Each row was made from one path, in order. Every step used is in the known rows, and no mark comes twice. Write each row's path.
In the rows, 128 means zero.
Known rows
fozos faduv mozo vudu: 143; 119; 107; 142; 111; 157; 124; 103; 124; 105; 134; 129; 151; 168; 143; 132; 102; 131; 126; 110; 118; 123; 149; 104; 159; 138; 133; 113; 118; 122; 110; 141; 134; 155; 113; 109; 128; 120; 123; 135; 147; 132; 150
rufos mozo faduv pufad gutuve fozos: 123; 120; 117; 111; 99; 112; 103; 171; 134; 129; 145; 99; 87; 122; 119; 99; 138; 127; 155; 146; 150; 140; 104; 116; 107; 113; 131; 156; 162; 106; 170; 140; 99; 127; 129; 125; 131; 120; 132; 140; 109; 120; 110
faduv pufad gutuve fozos rufos: 104; 128; 110; 98; 104; 110; 109; 152; 131; 116; 151; 129; 100; 116; 121; 110; 136; 122; 125; 93; 178; 146; 118; 127; 115; 150; 99; 114; 145; 121; 157; 135; 113; 145; 130; 117; 104; 133; 130; 150; 111; 118; 93
rufos mozo vudu: 140; 147; 132; 155; 134; 143; 128; 128; 106; 131; 104; 130; 162; 163; 131; 142; 107; 135; 130; 128; 120; 96; 149; 96; 121; 134; 130; 142; 108; 113; 91; 135; 115; 131; 146; 146; 132; 151; 105; 121; 123; 113; 154
pufad gutuve pibo: 124; 121; 106; 131; 150; 85; 156; 161; 139; 149; 122; 144; 119; 96; 149; 106; 124; 157; 149; 104; 147; 171; 142; 151; 142; 116; 123; 127; 115; 150; 152; 111; 148; 130; 126; 130; 92; 124; 124; 160; 85; 138; 130
zefad sanimon: 132; 111; 120; 146; 115; 129; 136; 122; 144; 143; 135; 138; 156; 130; 102; 120; 102; 157; 116; 128; 97; 141; 132; 145; 119; 129; 131; 169; 88; 116; 148; 132; 162; 111; 109; 147; 106; 119; 139; 93; 143; 120; 142
sanimon zefad: 131; 118; 119; 107; 130; 118; 153; 145; 126; 107; 127; 153; 170; 143; 105; 140; 127; 136; 122; 141; 108; 133; 128; 154; 125; 119; 102; 149; 124; 127; 132; 104; 138; 128; 127; 113; 109; 139; 132; 134; 111; 118; 159
pufad rufos mozo faduv fozos: 137; 134; 151; 132; 101; 133; 128; 112; 143; 141; 126; 114; 119; 135; 131; 116; 143; 107; 127; 139; 103; 114; 98; 141; 112; 108; 155; 150; 143; 131; 114; 134; 121; 114; 130; 139; 124; 148; 121; 131; 137; 114; 109
pufad rufos mozo: 121; 160; 153; 142; 132; 132; 127; 131; 126; 145; 119; 134; 156; 149; 142; 123; 136; 97; 129; 128; 128; 92; 115; 137; 111; 138; 111; 128; 106; 142; 115; 119; 130; 111; 152; 160; 111; 166; 115; 138; 130; 105; 88
fozos gutuve: 118; 124; 118; 124; 126; 112; 121; 129; 125; 154; 126; 153; 130; 98; 113; 129; 128; 145; 123; 108; 129; 138; 145; 138; 150; 133; 115; 123; 107; 133; 136; 100; 160; 134; 129; 129; 110; 115; 146; 126; 116; 143; 143
rufos mozo: 132; 144; 144; 142; 148; 132; 133; 130; 124; 141; 116; 145; 152; 133; 124; 138; 117; 123; 123; 147; 115; 98; 130; 124; 110; 134; 113; 136; 124; 119; 119; 120; 134; 116; 160; 143; 126; 157; 139; 115; 118; 117; 128
mozo faduv: 144; 126; 118; 126; 121; 148; 138; 116; 135; 148; 125; 118; 137; 121; 113; 137; 125; 151; 136; 139; 102; 127; 147; 143; 147; 124; 152; 144; 123; 126; 139; 118; 142; 134; 101; 127; 141; 123; 121; 129; 127; 115; 168
vudu mozo faduv pufad gutuve fozos rufos: 117; 126; 125; 95; 123; 132; 115; 155; 125; 113; 147; 118; 82; 117; 134; 110; 147; 110; 139; 129; 162; 131; 109; 112; 134; 140; 136; 121; 154; 138; 167; 139; 96; 142; 109; 126; 135; 108; 139; 155; 131; 124; 98
rufos mozo vudu kepe: 126; 131; 122; 149; 152; 140; 122; 126; 125; 128; 84; 119; 157; 168; 135; 148; 110; 140; 122; 123; 106; 114; 145; 103; 127; 143; 137; 142; 92; 127; 94; 110; 135; 119; 123; 155; 168; 134; 123; 92; 168; 122; 153
gutuve fozos faduv mozo: 140; 94; 101; 120; 124; 136; 128; 129; 136; 104; 148; 136; 128; 109; 127; 109; 140; 128; 114; 124; 117; 142; 133; 138; 131; 129; 112; 107; 151; 122; 149; 151; 148; 143; 116; 83; 127; 131; 145; 125; 126; 151; 110
pufad gutuve fozos rufos mozo vudu kepe pibo: 116; 115; 127; 132; 172; 122; 127; 154; 96; 107; 72; 96; 130; 142; 161; 142; 115; 139; 126; 122; 155; 156; 156; 104; 103; 137; 106; 120; 109; 161; 95; 137; 117; 121; 128; 114; 161; 118; 94; 130; 117; 161; 98
faduv mozo: 146; 117; 138; 107; 122; 130; 145; 119; 144; 122; 146; 155; 142; 150; 132; 118; 102; 122; 115; 132; 112; 112; 113; 148; 113; 137; 125; 117; 122; 124; 141; 119; 160; 130; 136; 114; 117; 125; 164; 105; 135; 132; 128
rufos mozo vudu kepe pibo: 140; 123; 147; 147; 181; 128; 145; 116; 107; 116; 76; 107; 163; 158; 155; 160; 95; 148; 131; 142; 117; 133; 151; 124; 119; 121; 127; 122; 94; 147; 77; 132; 136; 103; 127; 132; 175; 113; 104; 95; 141; 154; 149
vudu gopa: 122; 136; 135; 126; 146; 122; 156; 123; 137; 145; 125; 127; 135; 109; 94; 131; 124; 132; 119; 121; 128; 122; 130; 159; 154; 162; 122; 118; 96; 161; 123; 98; 148; 96; 123; 144; 157; 138; 161; 102; 158; 120; 159
gutuve fozos: 135; 109; 107; 115; 135; 110; 142; 153; 125; 138; 126; 130; 141; 87; 102; 109; 149; 160; 119; 116; 121; 145; 139; 160; 109; 127; 110; 132; 127; 120; 135; 147; 139; 128; 119; 111; 129; 152; 125; 103; 105; 129; 134
sanimon zefad gopa: 127; 130; 110; 120; 153; 141; 177; 147; 145; 91; 134; 139; 171; 161; 98; 147; 117; 112; 145; 163; 116; 138; 135; 146; 124; 134; 109; 177; 118; 112; 115; 116; 147; 115; 112; 130; 102; 110; 144; 104; 112; 134; 143
fozos rufos mozo vudu kepe pibo: 129; 132; 148; 144; 186; 144; 136; 106; 98; 107; 74; 114; 158; 159; 158; 172; 98; 133; 116; 130; 130; 127; 160; 112; 119; 140; 116; 105; 95; 153; 75; 131; 128; 115; 131; 127; 167; 118; 93; 109; 140; 152; 134
vudu mozo faduv: 151; 129; 140; 122; 153; 153; 151; 126; 131; 143; 123; 127; 129; 122; 130; 130; 131; 133; 144; 163; 97; 107; 125; 133; 157; 122; 168; 138; 128; 147; 137; 125; 130; 124; 99; 142; 159; 112; 142; 129; 150; 123; 159
mozo vudu kepe pibo: 139; 111; 132; 134; 169; 125; 153; 109; 117; 121; 84; 105; 165; 151; 149; 153; 94; 164; 131; 121; 119; 155; 152; 145; 137; 123; 132; 115; 85; 154; 82; 129; 149; 110; 100; 124; 168; 106; 102; 96; 148; 148; 162
kepe pibo: 144; 120; 150; 125; 162; 113; 165; 110; 119; 134; 114; 130; 161; 118; 135; 140; 101; 153; 132; 140; 130; 144; 141; 169; 124; 114; 113; 109; 113; 150; 107; 137; 152; 110; 128; 114; 130; 124; 117; 116; 101; 143; 143
faduv fozos gutuve pibo kepe: 135; 112; 122; 140; 133; 47; 156; 136; 122; 151; 148; 166; 118; 69; 132; 112; 146; 190; 99; 95; 130; 189; 150; 154; 132; 78; 149; 111; 113; 135; 116; 110; 155; 148; 138; 106; 100; 76; 132; 106; 114; 175; 163

Write each row's path
125; 106; 86; 135; 135; 131; 126; 132; 127; 127; 130; 122; 135; 78; 111; 118; 157; 155; 124; 113; 122; 160; 158; 145; 154; 128; 107; 114; 143; 125; 134; 153; 137; 142; 105; 102; 134; 150; 118; 137; 114; 133; 129 : gutuve fozos faduv
129; 165; 151; 143; 100; 139; 109; 118; 118; 121; 135; 117; 150; 192; 146; 130; 116; 102; 144; 113; 146; 86; 105; 108; 122; 132; 133; 129; 103; 111; 96; 138; 95; 123; 142; 170; 117; 137; 95; 133; 149; 97; 124 : faduv pufad rufos mozo vudu
105; 151; 130; 127; 120; 123; 109; 155; 107; 109; 126; 100; 96; 147; 113; 128; 129; 101; 131; 111; 182; 113; 121; 87; 129; 169; 114; 125; 118; 136; 120; 125; 79; 114; 145; 144; 153; 128; 132; 133; 148; 120; 122 : faduv pufad gutuve fozos rufos mozo vudu gopa
113; 160; 147; 145; 108; 143; 105; 102; 139; 120; 154; 123; 134; 156; 145; 130; 137; 84; 143; 131; 144; 97; 95; 123; 139; 127; 116; 108; 131; 121; 126; 132; 111; 118; 143; 161; 113; 143; 122; 153; 151; 104; 91 : fozos faduv pufad rufos mozo
134; 132; 122; 134; 144; 164; 117; 132; 105; 127; 111; 121; 122; 107; 118; 146; 155; 121; 116; 151; 115; 109; 158; 109; 111; 139; 125; 138; 147; 117; 135; 141; 106; 140; 131; 112; 145; 143; 102; 136; 106; 127; 123 : gutuve fozos rufos mozo faduv
135; 111; 139; 113; 122; 119; 131; 123; 129; 147; 130; 140; 91; 92; 119; 117; 145; 129; 127; 136; 104; 133; 106; 129; 156; 103; 167; 136; 145; 143; 134; 121; 140; 124; 112; 125; 137; 95; 162; 123; 144; 155; 144 : vudu mozo faduv fozos gutuve
120; 154; 144; 141; 155; 150; 124; 116; 112; 128; 115; 155; 146; 133; 130; 156; 122; 104; 106; 135; 129; 88; 143; 106; 110; 158; 100; 115; 130; 124; 115; 122; 123; 132; 166; 137; 118; 159; 127; 131; 116; 116; 111 : fozos rufos mozo
144; 121; 143; 131; 112; 131; 134; 106; 140; 137; 125; 122; 115; 122; 117; 126; 128; 126; 123; 157; 93; 117; 111; 128; 112; 105; 160; 155; 159; 113; 118; 137; 125; 118; 136; 123; 137; 145; 136; 112; 127; 124; 142 : rufos mozo faduv fozos
106; 140; 133; 116; 120; 118; 101; 154; 119; 113; 139; 132; 101; 127; 130; 121; 136; 97; 126; 126; 170; 117; 111; 99; 93; 146; 96; 124; 154; 111; 148; 136; 96; 132; 164; 131; 112; 142; 135; 144; 109; 118; 77 : faduv pufad gutuve fozos rufos mozo
109; 105; 79; 132; 117; 117; 112; 160; 137; 133; 131; 110; 111; 85; 123; 101; 147; 150; 140; 103; 147; 176; 151; 130; 155; 129; 105; 126; 144; 141; 150; 137; 136; 146; 108; 104; 117; 147; 127; 169; 106; 131; 102 : pufad gutuve fozos faduv
122; 143; 153; 133; 135; 130; 128; 106; 123; 125; 122; 155; 128; 128; 126; 142; 124; 100; 99; 131; 122; 101; 119; 111; 98; 141; 114; 118; 151; 120; 104; 134; 122; 125; 169; 127; 114; 167; 141; 119; 121; 121; 104 : faduv fozos rufos mozo
141; 143; 148; 126; 111; 145; 114; 106; 136; 124; 154; 119; 118; 154; 121; 140; 115; 115; 148; 166; 119; 98; 99; 118; 130; 113; 154; 137; 148; 89; 145; 130; 106; 122; 134; 147; 141; 109; 134; 118; 141; 109; 158 : rufos mozo faduv pufad
132; 103; 99; 137; 132; 153; 116; 106; 141; 102; 113; 120; 146; 170; 149; 140; 104; 138; 119; 103; 104; 139; 141; 108; 161; 145; 142; 111; 103; 133; 113; 115; 153; 141; 94; 123; 162; 110; 141; 105; 187; 142; 150 : fozos faduv mozo vudu kepe
123; 163; 164; 130; 110; 126; 115; 117; 136; 128; 150; 128; 138; 165; 140; 122; 127; 86; 142; 134; 144; 86; 81; 134; 110; 129; 120; 119; 120; 118; 127; 125; 112; 108; 153; 168; 109; 143; 126; 132; 144; 97; 96 : faduv pufad rufos mozo
137; 112; 118; 126; 120; 145; 128; 102; 145; 111; 150; 147; 136; 137; 137; 125; 113; 119; 119; 126; 112; 126; 130; 131; 151; 136; 119; 101; 138; 127; 140; 127; 157; 142; 123; 103; 119; 124; 159; 134; 141; 141; 123 : fozos faduv mozo
123; 109; 104; 98; 87; 108; 113; 165; 144; 131; 154; 98; 89; 113; 114; 92; 138; 144; 152; 123; 154; 160; 108; 136; 124; 113; 137; 151; 153; 112; 174; 137; 111; 135; 107; 119; 125; 112; 132; 142; 113; 117; 124 : mozo faduv pufad gutuve fozos
121; 141; 126; 131; 136; 117; 121; 137; 132; 122; 142; 133; 88; 122; 160; 133; 127; 112; 153; 132; 158; 141; 125; 110; 140; 118; 136; 120; 146; 122; 165; 121; 103; 137; 139; 134; 103; 97; 114; 177; 98; 132; 121 : fozos rufos mozo faduv pufad gutuve pibo
132; 147; 135; 141; 141; 174; 120; 111; 115; 133; 113; 130; 132; 131; 127; 160; 130; 114; 119; 154; 112; 92; 154; 104; 131; 143; 134; 135; 135; 122; 128; 121; 115; 140; 135; 131; 139; 136; 113; 144; 119; 118; 134 : fozos rufos mozo faduv
127; 147; 140; 111; 83; 140; 118; 104; 151; 135; 162; 107; 125; 158; 132; 117; 135; 109; 151; 118; 138; 116; 91; 157; 148; 123; 151; 123; 113; 125; 145; 124; 119; 122; 100; 158; 118; 111; 111; 142; 158; 93; 129 : mozo faduv pufad rufos
113; 113; 108; 97; 95; 87; 118; 170; 145; 130; 158; 114; 100; 114; 113; 87; 129; 140; 148; 109; 166; 160; 99; 145; 112; 120; 113; 136; 144; 113; 165; 137; 119; 129; 124; 125; 111; 125; 144; 131; 111; 118; 109 : faduv pufad gutuve fozos
128; 118; 136; 133; 109; 120; 111; 119; 128; 148; 123; 136; 99; 103; 114; 128; 139; 128; 122; 139; 104; 131; 122; 115; 132; 104; 148; 149; 148; 118; 126; 117; 135; 127; 139; 118; 126; 115; 143; 124; 121; 153; 137 : rufos mozo faduv fozos gutuve
120; 131; 116; 129; 129; 153; 106; 160; 113; 132; 109; 109; 100; 115; 129; 129; 145; 117; 130; 143; 138; 122; 151; 96; 113; 142; 120; 149; 149; 129; 149; 128; 104; 144; 135; 118; 133; 138; 111; 164; 98; 127; 98 : pufad gutuve fozos rufos mozo faduv
135; 130; 137; 152; 124; 76; 138; 138; 116; 154; 138; 140; 107; 90; 152; 114; 171; 156; 111; 117; 126; 163; 144; 139; 125; 74; 164; 125; 114; 144; 115; 110; 130; 144; 138; 120; 106; 74; 102; 134; 119; 168; 131 : pufad rufos mozo faduv fozos gutuve pibo kepe
135; 129; 145; 112; 135; 146; 141; 101; 130; 125; 132; 142; 108; 117; 131; 135; 136; 112; 110; 133; 109; 114; 113; 125; 139; 135; 159; 116; 153; 145; 122; 137; 121; 135; 114; 124; 136; 131; 144; 128; 150; 126; 129 : vudu mozo faduv fozos rufos
124; 114; 102; 120; 108; 124; 113; 113; 139; 111; 170; 120; 119; 102; 109; 118; 142; 138; 139; 117; 140; 151; 113; 141; 152; 117; 119; 104; 157; 99; 149; 156; 116; 135; 108; 114; 129; 125; 133; 124; 139; 122; 137 : gutuve fozos faduv pufad
121; 130; 141; 131; 98; 124; 105; 122; 129; 151; 125; 128; 100; 114; 128; 117; 156; 106; 124; 122; 117; 125; 109; 126; 131; 107; 145; 142; 134; 136; 124; 114; 131; 123; 131; 132; 113; 118; 126; 145; 127; 142; 105 : pufad rufos mozo faduv fozos gutuve
120; 128; 132; 114; 116; 123; 137; 96; 137; 128; 136; 157; 127; 117; 115; 129; 125; 123; 98; 98; 127; 129; 123; 138; 119; 145; 122; 108; 139; 130; 111; 132; 138; 135; 139; 116; 106; 157; 141; 118; 129; 118; 123 : faduv fozos rufos
